What can hang from each mark
gabeb: suros
kitebu: suros
sesad: boge
boge: gabeb kilar
suros: kitebu nasod zera
voname: manev sebu
safav: nasod
manev: suros
sebu: safav voname

Every row comes from one small tree of marks. The marks that hang from a mark follow it in brackets, in alphabetical order. Every link used is in the known rows. Which tree was each row made from?
Known rows
sebu[voname[manev[suros[kitebu]]]]: [ -2.2 -42.2 -15.0  26.2 -17.4  17.3  17.4 -26.0  21.5  -5.2  16.1   6.7
  49.0   4.4 -37.4  -2.3   8.0 -46.8   6.2  22.6 -24.6  -0.1   4.1]
sesad[boge[gabeb kilar]]: [ 43.6 -14.2 -13.6 -13.0 -17.6 -36.3 -23.2   3.4   9.0  -6.7 -46.8  -2.1
 -30.6   0.7 -12.9 -14.1  -7.2 -21.0  19.8  15.0   2.5  -6.0 -23.6]
boge[gabeb[suros] kilar]: [ 26.1  -5.0 -16.2 -57.8 -40.9 -17.8   0.1   6.2   9.4 -10.6 -28.4 -12.9
   6.9  -6.4   2.9 -14.6 -13.7 -17.3  13.9  14.9   5.8 -15.5   7.9]
sebu[safav voname[manev]]: [ 28.6 -50.5  -8.5   0.2 -23.2 -26.0  28.3 -42.3  15.7  14.3 -29.5  14.5
  28.8   9.6 -30.8  11.3  13.7 -58.9  24.6  15.5   1.1   4.5  39.0]
kitebu[suros[nasod]]: [ 27.9  -2.0 -15.3 -29.1  -6.0  15.5 -17.4  15.5  34.0   8.4 -37.9  -4.4
   3.0  -6.8 -25.7 -33.2   6.5 -51.5 -26.0  14.6  14.7  -8.8 -24.6]
suros[kitebu nasod zera]: [ 14.0   4.4  -7.0 -28.2  -1.9 -25.9 -41.3  41.6  26.0  -6.6   7.8  -3.4
  26.8 -24.8 -13.9  -8.9  -0.9 -29.6 -15.5  20.6  -4.9  12.3 -25.5]
gabeb[suros[kitebu nasod zera]]: [ -4.1   8.4  -4.6 -53.8  -5.4  -2.2 -26.6  63.8  30.8  -2.0  23.9 -30.9
  31.4 -26.3  -7.0  -7.2 -11.7 -23.4  -7.7  10.9  -0.9   5.8 -28.0]
sesad[boge[gabeb[suros[kitebu nasod]]]]: [ 13.2   7.3  -5.2 -42.5   2.3  22.2 -29.6  73.5  27.8  10.9   8.3 -39.6
   0.0  -1.0 -12.6 -14.4 -28.6  -4.2  -1.9   4.3   1.1   0.1 -52.6]
sesad[boge[gabeb[suros[kitebu]] kilar]]: [ 20.6 -25.1 -11.6 -31.2 -28.3   1.8  -8.0  32.9  21.0  -5.8  -9.8 -25.3
   3.5   0.6  -0.8  -3.4 -33.5  -9.3  12.2  16.0   5.6  -4.4 -42.2]
sesad[boge[gabeb[suros[kitebu nasod]] kilar]]: [ 13.4  10.1  -7.2 -29.9 -16.2 -16.0 -18.9  66.0  39.9  -4.2   1.5 -38.4
   7.4   6.3   9.6   1.2 -25.0   2.1   2.4   9.9   8.7   4.6 -56.9]
sebu[safav[nasod] voname]: [ 26.6 -30.3  -3.9 -12.9 -22.7 -43.0  -1.7 -24.8   3.6   2.4 -51.7  18.8
  19.7   6.6 -20.2   1.2  -0.4 -42.2  23.4  18.3  19.6   6.4  50.5]
manev[suros[nasod]]: [ -5.8  17.1 -13.2   4.2   3.4  -2.7 -29.9  21.9  15.9 -14.9   0.8 -17.7
 -16.8  -8.7 -35.4 -31.1  11.3 -32.4   0.1  10.9 -12.6 -11.1   3.5]
gabeb[suros]: [ 16.0 -13.1 -10.9 -52.2 -15.1  29.8  -0.9  12.6  -4.7   1.3  -3.2 -17.6
  -3.0  -8.2 -29.0 -26.5 -12.5 -46.5  17.4   0.7  -3.1 -20.8  12.7]
kitebu[suros[nasod zera]]: [ 20.0   2.6 -13.4 -40.9   0.6 -17.6 -36.3  25.8  45.4   6.2 -41.0  -9.4
   5.2 -34.1 -16.5 -26.0  13.4 -46.6 -29.9  20.3  13.2   2.7 -30.1]
boge[gabeb[suros[kitebu nasod]] kilar]: [ 12.7  15.1 -11.4 -48.1 -36.7 -18.7  -9.0  46.3  35.3 -12.2   0.2 -22.2
  39.5   1.3  18.0  -1.2 -20.2   1.2  -7.1  17.4   8.6   0.8 -26.9]
voname[manev[suros[nasod zera]]]: [ -3.4  23.8  -6.1  -7.1  10.4 -15.6 -40.0  17.5  41.1  -9.1  -1.6 -18.5
   5.7 -22.1 -22.1 -20.2  30.1 -32.9  -8.6  18.2 -23.1   4.0 -25.2]
voname[sebu[safav]]: [ 22.8 -40.2 -11.9  -6.8 -12.9   4.2  -5.2 -47.4 -18.0   3.9 -10.6  17.4
 -13.9   3.5 -34.1  -9.9  -0.3 -37.9  34.6  27.4  11.1  -9.8  23.3]
manev[suros[kitebu nasod zera]]: [-16.5   4.4  -9.6  -1.8   0.7 -17.3 -44.9  40.6  30.5 -19.0  17.8 -17.2
  15.0 -35.1 -23.8 -14.7   4.7 -21.5 -11.9  26.0 -12.6   7.6 -19.6]
sebu[safav[nasod] voname[manev[suros[zera]]]]: [ -3.8 -24.2   1.8   1.6 -10.9 -50.6 -16.3 -30.3  34.1  -3.0 -42.7   3.9
  32.1 -15.7 -17.8   6.8  24.2 -34.9  18.4  31.2   0.6  17.3  30.8]

Write each row's tree
[ -9.5  22.1  -8.5   2.0  20.1   7.8 -41.5 -10.8  30.4  -7.6  19.0  -8.3
   1.3  -9.5 -21.3 -18.0  33.7 -23.3   6.4  25.8 -23.3   3.3 -40.4]  voname[manev[suros[nasod zera]] sebu]
[ 28.7  -8.5 -11.8 -38.2 -20.1 -14.2  -9.3  25.0  15.1  -2.7 -29.2 -29.0
 -23.7  -0.4  -3.8 -11.8 -19.5 -16.7  26.1   6.4   6.0 -11.6 -24.9]  sesad[boge[gabeb[suros] kilar]]
[ 34.8 -28.5   2.7 -11.0 -19.9 -28.2   5.6 -40.7  17.5  11.9 -51.1  22.1
  39.7  21.4 -14.9   4.7  12.1 -47.2  16.9  18.7   8.8  10.0  29.0]  sebu[safav[nasod] voname[manev]]
[  3.6 -30.1  -1.1  15.1 -16.1 -17.3   0.4 -41.5  24.1  -0.6 -39.1   7.2
  30.0  12.5 -23.1   0.3  18.5 -40.0  19.2  24.6   0.1   5.4  35.7]  sebu[safav[nasod] voname[manev[suros]]]
[ -7.2 -34.8  -7.2   7.8  -1.1  -0.2 -20.4 -53.3  14.6  -2.2  -1.8   1.1
  -2.7 -18.6 -30.9  -5.4  23.4 -32.2  25.7  41.7  -8.6   0.1   2.4]  voname[manev[suros[zera]] sebu[safav]]
[ 19.8 -21.3 -14.8 -51.5 -48.2  -6.5   1.0  14.6  16.0 -13.9 -10.4  -8.3
  35.5  -5.2   5.9  -5.0 -28.6  -8.8   1.2  24.1   6.2  -8.6  -9.3]  boge[gabeb[suros[kitebu]] kilar]
[ -8.7 -15.4  -8.9  30.3  -8.8 -34.2  14.0  -9.8  39.8   4.0  -7.9 -11.6
  25.2   7.3 -29.0   9.7  28.8 -39.6  17.6  15.3  -3.7   9.3  28.0]  sebu[safav voname[manev[suros[nasod]]]]
[-13.0  22.3 -10.2 -10.1   9.1 -33.0 -47.7  32.5  25.5 -17.1  -1.9 -22.2
 -12.1 -36.1 -27.1 -25.2  18.0 -27.1   0.0  16.6 -11.5   0.0  -2.7]  manev[suros[nasod zera]]
[  6.0 -13.6 -14.0  13.7   2.0  51.2 -11.8 -53.3  -0.5  -7.4  13.1   7.7
  -5.6   8.5 -42.3 -27.7  19.3 -39.6  20.8  25.4 -24.5 -18.3 -15.0]  voname[manev[suros] sebu]
[ 13.2  30.9  -5.8 -47.8  -1.8 -58.7 -39.6  69.0  44.6  -3.0 -23.2 -45.8
 -17.3 -22.1  15.5  -0.9  -3.5  -0.1  11.5   7.0   9.2   8.9 -48.6]  sesad[boge[gabeb[suros[nasod zera]] kilar]]
[ -2.0 -13.6 -12.4   0.9   8.0  22.6 -30.4 -42.8  10.1  -8.3  11.1   4.4
  -1.3 -17.0 -30.2 -21.4  27.1 -35.8  17.6  31.8 -25.2  -6.6 -25.1]  voname[manev[suros[zera]] sebu]
[ 19.0  -2.0 -13.5 -68.6 -35.6 -50.8 -18.1  16.9  19.7 -13.4 -32.5 -16.1
  10.5 -33.5  10.7  -7.4  -8.0 -12.2   9.0  20.4   7.8  -3.6   1.7]  boge[gabeb[suros[zera]] kilar]
[-15.2  -2.9  -9.5  16.7  -0.4 -29.3 -12.1  17.8  51.2  -5.6  22.4 -10.9
  55.7 -15.1 -18.9   9.4  22.2 -32.5  -4.2  22.8 -21.5  20.5 -20.7]  sebu[voname[manev[suros[kitebu nasod zera]]]]
[-14.3 -60.5  -8.2  21.6 -22.4 -35.8   8.6 -25.4  38.0  -2.7   1.3   0.5
  50.9 -23.7 -28.7  22.3  10.7 -38.7  15.5  38.3  -7.8  18.2  23.6]  sebu[safav voname[manev[suros[kitebu zera]]]]
[ -3.5 -43.8   1.0  19.7 -23.9  -8.4   3.9 -33.3  28.4  -3.7 -19.6  11.3
  56.9  14.1 -24.2  10.3   3.2 -32.7   7.7  34.5  -1.3  12.7  20.5]  sebu[safav[nasod] voname[manev[suros[kitebu]]]]
[-14.5   1.4  -4.6  10.9  10.7 -18.2 -31.9 -22.0  32.4  -1.6   7.0 -10.6
   3.1 -11.3 -20.7  -0.2  31.3 -20.6  15.6  35.4  -7.2  10.0 -14.8]  voname[manev[suros[nasod zera]] sebu[safav]]
[  4.0 -27.0  -8.1 -57.7 -16.8  13.9 -14.2  30.2  12.2  -3.7  14.4 -17.2
  26.6 -33.5 -17.4 -12.8 -20.7 -33.8   2.4  17.2  -2.9  -3.5  -8.2]  gabeb[suros[kitebu zera]]
[ 12.0  33.8 -10.6 -67.4 -22.8 -67.6 -30.0  49.2  39.7 -10.5 -22.9 -29.9
  14.7 -27.7  22.4  -4.3   1.1  -0.7   0.2  14.5   9.2   6.1 -14.2]  boge[gabeb[suros[nasod zera]] kilar]
[ -1.6 -12.5   3.0  -3.0   1.1  -6.1 -42.6 -51.0  17.1  -7.7 -24.7   8.3
   7.2  -6.8 -17.7 -10.7  21.1 -20.0  21.1  43.7  -2.9   6.0  -7.6]  voname[manev[suros[zera]] sebu[safav[nasod]]]
[ -9.1  -7.2 -11.9  28.3  -7.6   4.4   5.5   7.2  40.4  -4.6  25.9  -5.7
  52.6  11.0 -26.0   2.1  16.1 -36.4  -4.9  17.2 -20.6   9.3 -12.6]  sebu[voname[manev[suros[kitebu nasod]]]]
[ -8.6 -29.7 -14.5  -5.0 -11.0  -3.3 -34.9   7.6  10.3 -20.5   8.6  -5.2
  11.8 -42.3 -35.2 -19.1  -4.7 -31.4  -1.2  32.7 -15.3  -1.8  -1.4]  manev[suros[kitebu zera]]
[ 19.0  29.2 -12.0 -54.5 -29.6 -36.4 -11.9  39.7  29.8  -9.5 -19.6 -24.5
  13.1  -0.1  14.0  -9.6  -6.2  -5.4   0.0   7.8   9.3  -5.6  -9.4]  boge[gabeb[suros[nasod]] kilar]
[-15.3 -30.6  -7.4  35.4 -16.1 -19.6  15.7  -1.6  45.4   1.1  12.5  -8.1
  53.5   9.5 -26.7  19.2  13.6 -32.2   4.5  24.5  -5.9  16.9  11.8]  sebu[safav voname[manev[suros[kitebu nasod]]]]
